Each row was made from one small tree. Brackets hold a mark, then the marks that hang from it, in alphabetical order. Every link used is in the known rows. Write each row's tree.
Known rows:
[litu zodofa]: -2.72,-0.85,-3.48,1.97,-0.96,2.68,-0.29,-2.97,2.33,-2.16,-1.84,-1.40,1.36,-0.74,0.52,0.66,-1.03,1.01,-2.22,-2.18
[gofera masi]: -3.19,0.30,1.85,1.67,-1.09,5.01,0.22,-1.26,2.37,1.75,-1.66,-0.91,-0.17,-0.05,-1.18,-0.73,-3.84,-3.26,-4.26,-1.19
[zodofa galifo [gofera masi] litu]: -0.50,0.42,1.24,1.01,2.90,3.00,0.78,2.32,-3.70,-0.10,1.09,1.97,-0.29,2.35,-2.73,1.70,-2.13,-2.69,-1.24,0.38
[litu [nurug galifo] zodofa]: -1.39,0.65,-3.00,1.58,-3.09,1.10,-0.18,-3.05,3.82,2.09,-1.76,-2.55,-0.51,-1.38,2.19,1.52,-0.82,1.23,2.45,0.80
[duzi rovu]: 0.93,-0.48,0.56,1.69,0.08,2.14,2.77,-3.15,1.98,0.62,-1.80,-1.94,0.92,-0.40,1.33,-4.85,-0.67,-1.82,-2.71,-1.55
[litu [nurug [galifo masi]] [zodofa gofera]]: -0.86,2.29,-2.97,1.67,-0.83,-5.20,0.58,-1.92,-0.04,2.22,0.41,-0.95,0.00,-0.88,1.79,2.82,0.41,2.46,3.04,1.47
[galifo masi]: -1.04,0.29,1.87,2.24,-1.25,-2.53,-0.31,-2.18,2.46,-0.64,-0.03,-1.05,0.49,-0.29,-0.45,-0.62,-1.07,-0.36,-3.46,-1.13
[duzi nurug rovu]: 1.27,-0.59,0.85,1.45,4.02,2.91,4.63,-3.13,-0.14,-0.62,-2.13,-3.13,0.57,-0.34,1.24,-4.88,-0.85,-1.92,-3.11,1.03
[litu [nurug galifo] [zodofa valo]]: -1.01,-0.58,-2.69,-2.28,-4.51,1.48,0.19,-0.91,1.51,2.53,-1.09,-0.58,-0.30,-2.02,2.61,1.98,0.67,1.31,2.48,-0.30
[duzi [nurug galifo] rovu]: 2.23,0.30,0.65,1.21,4.77,2.89,4.53,-4.13,0.68,4.07,-1.64,-3.92,0.37,-1.52,3.64,-4.55,-0.16,-1.67,-2.37,0.95
[litu nurug [zodofa galifo [gofera masi]]]: -1.37,0.74,-3.51,1.20,0.35,1.71,2.02,1.42,2.02,-2.26,-0.71,1.03,-2.44,1.44,-2.88,3.59,-3.14,-0.28,2.94,2.47
[duzi [nurug [galifo masi]]]: 0.24,0.93,1.70,1.30,3.35,-2.06,1.55,-3.12,1.57,2.85,0.00,-2.90,0.14,-1.32,2.03,0.10,-0.77,-0.37,-3.26,1.49
[litu nurug]: -0.81,0.13,1.89,1.65,-3.45,1.93,-0.32,-1.09,2.62,-0.94,-1.87,-1.53,-0.76,-0.15,-0.36,-0.11,-1.15,-0.38,0.69,1.36
[nurug galifo]: -0.04,1.03,1.56,1.76,0.07,2.64,-0.43,-2.59,3.23,4.17,-1.36,-1.67,0.79,-1.46,2.59,-0.41,-0.30,-0.53,-2.80,-2.43
[nurug [galifo masi]]: 0.03,1.30,1.82,1.64,-0.62,-2.58,-0.54,-2.84,3.67,4.27,0.27,-1.63,0.36,-1.04,2.13,-0.19,-0.54,-0.36,-2.83,-1.42
[zodofa galifo gofera litu [valo rovu]]: 1.51,-0.82,1.54,-3.01,2.95,1.34,-3.06,4.39,-5.96,-1.48,1.36,2.76,0.85,1.55,-1.39,-1.82,2.75,-0.37,1.06,-1.07
[zodofa galifo gofera litu]: 0.87,0.17,1.23,1.48,3.07,1.05,0.25,1.85,-4.09,-2.47,0.88,1.95,1.01,1.87,-1.46,1.60,0.40,-0.03,-0.40,-0.60
[litu nurug [zodofa galifo gofera valo]]: 0.61,-0.59,-3.17,-2.38,-0.15,0.02,1.64,3.11,-0.62,-4.25,-0.20,2.93,-1.00,0.16,-1.28,3.47,1.40,2.19,3.66,0.42
[valo rovu]: -0.94,0.01,1.51,1.77,0.29,3.31,-3.75,-1.86,2.79,0.30,-1.95,-1.76,0.11,-0.11,0.06,-4.37,-0.26,-0.79,-2.02,-1.25

Which tree is each row?
1.45,0.77,1.81,1.33,-0.31,-5.62,0.20,2.36,-3.08,-2.82,2.48,1.54,-0.60,2.19,-2.73,2.49,0.04,0.61,3.47,3.30 => [zodofa [galifo masi] gofera [litu nurug]]
0.85,-1.79,-2.82,-2.48,-2.37,1.17,-2.59,1.82,3.97,-3.57,-0.95,0.39,-2.22,0.51,-1.75,-1.35,0.90,1.53,4.09,0.82 => [litu nurug [zodofa galifo [valo rovu]]]
2.68,0.76,1.17,1.14,4.19,-3.02,4.69,-4.15,1.05,3.95,0.23,-4.04,0.32,-1.07,3.26,-4.57,-0.23,-1.17,-2.69,1.21 => [duzi [nurug [galifo masi]] rovu]
-1.36,0.82,-2.70,1.58,-3.58,-4.30,-0.13,-3.30,4.40,2.14,0.00,-2.47,-0.69,-1.30,1.83,1.80,-0.85,1.76,2.15,1.48 => [litu [nurug [galifo masi]] zodofa]
1.79,-0.14,1.18,-1.93,2.95,1.65,1.27,3.35,-1.31,-2.12,0.27,3.64,-0.16,0.38,-0.94,1.43,1.55,0.32,-1.53,-2.49 => [zodofa galifo gofera valo]
0.48,-1.95,-3.18,-2.17,-0.08,-3.28,-2.70,0.87,3.94,-3.13,1.26,0.67,-0.37,0.15,-1.51,-1.95,0.92,1.58,0.13,-1.10 => [litu [zodofa [galifo masi] [valo rovu]]]
0.47,0.27,-3.79,1.86,3.09,-4.60,1.17,0.08,1.74,-3.99,1.08,1.48,0.10,0.73,-1.74,2.93,-0.04,2.25,-0.35,-0.77 => [litu [zodofa [galifo masi] gofera]]
-1.05,-0.12,-2.29,-2.37,-4.86,-4.04,0.18,-0.78,1.96,2.55,0.81,-0.79,-0.04,-2.15,2.08,2.24,0.72,1.77,2.25,0.57 => [litu [nurug [galifo masi]] [zodofa valo]]
1.52,-1.85,2.04,-2.58,-0.63,-3.08,-3.60,3.08,-1.31,-1.73,2.76,1.36,0.23,1.28,-2.25,-2.96,1.35,-0.68,-0.04,-0.32 => [zodofa [galifo masi] litu [valo rovu]]
-0.87,-1.33,2.45,-2.98,-4.55,2.21,-4.47,1.81,-4.18,0.07,-0.25,-0.36,0.23,0.03,-0.25,-3.00,1.36,-1.06,3.35,1.52 => [zodofa [litu nurug] [valo rovu]]
-2.31,0.56,1.59,-2.31,0.92,4.39,1.05,2.22,-4.17,2.48,-0.49,2.28,0.41,-0.59,-0.08,0.91,-1.36,-2.56,-3.03,-1.89 => [zodofa [gofera masi] valo]
0.98,-0.84,1.96,1.27,-2.67,0.58,-0.35,1.42,0.51,-3.03,0.50,0.04,-0.99,1.70,-2.52,1.08,-0.65,-0.30,2.38,2.39 => [zodofa galifo [litu nurug]]
0.54,-1.84,-2.78,-2.22,-3.72,-4.64,1.02,1.88,3.95,-4.55,1.28,1.31,-1.63,-0.04,-1.96,2.70,0.19,2.05,2.72,1.02 => [litu nurug [zodofa [galifo masi] valo]]
-2.51,0.06,1.60,-3.02,0.85,4.56,-3.40,3.27,-8.73,3.08,0.40,1.51,0.92,0.80,-0.36,-2.57,-0.15,-3.00,-0.54,-0.59 => [zodofa [gofera masi] litu [valo rovu]]
1.34,-0.92,1.35,-2.47,1.85,1.53,0.33,4.28,-6.01,-2.08,1.68,3.60,1.04,1.26,-1.18,2.05,2.27,0.10,-0.55,-1.67 => [zodofa galifo gofera litu valo]
-0.34,0.61,2.12,1.22,-3.61,1.22,-1.33,-1.29,-1.65,3.88,-0.18,-1.83,0.24,-0.32,1.86,0.38,-0.27,-0.71,2.16,1.70 => [zodofa [litu [nurug galifo]]]
1.73,1.08,1.27,1.90,3.28,-4.05,0.95,0.85,1.29,-2.55,1.67,1.97,-0.50,1.08,-2.03,1.38,0.08,0.81,-1.52,-0.60 => [zodofa [galifo masi] gofera]
-1.84,-0.37,-3.51,-2.18,1.62,2.50,-2.46,0.84,-3.43,-1.07,-1.14,0.88,1.08,-0.63,1.12,-1.55,2.36,1.44,0.33,-2.29 => [litu [zodofa gofera [valo rovu]]]
2.23,0.14,1.42,-2.24,2.29,-4.07,1.18,3.18,-1.01,-2.22,2.00,3.51,0.08,0.32,-1.36,1.71,1.69,0.94,-1.45,-1.60 => [zodofa [galifo masi] gofera valo]
0.01,1.85,1.80,1.14,-0.71,0.36,-0.74,0.00,-5.44,3.92,0.19,-0.22,0.75,-0.11,2.09,2.07,0.98,-0.02,3.10,1.64 => [zodofa gofera [litu [nurug galifo]]]
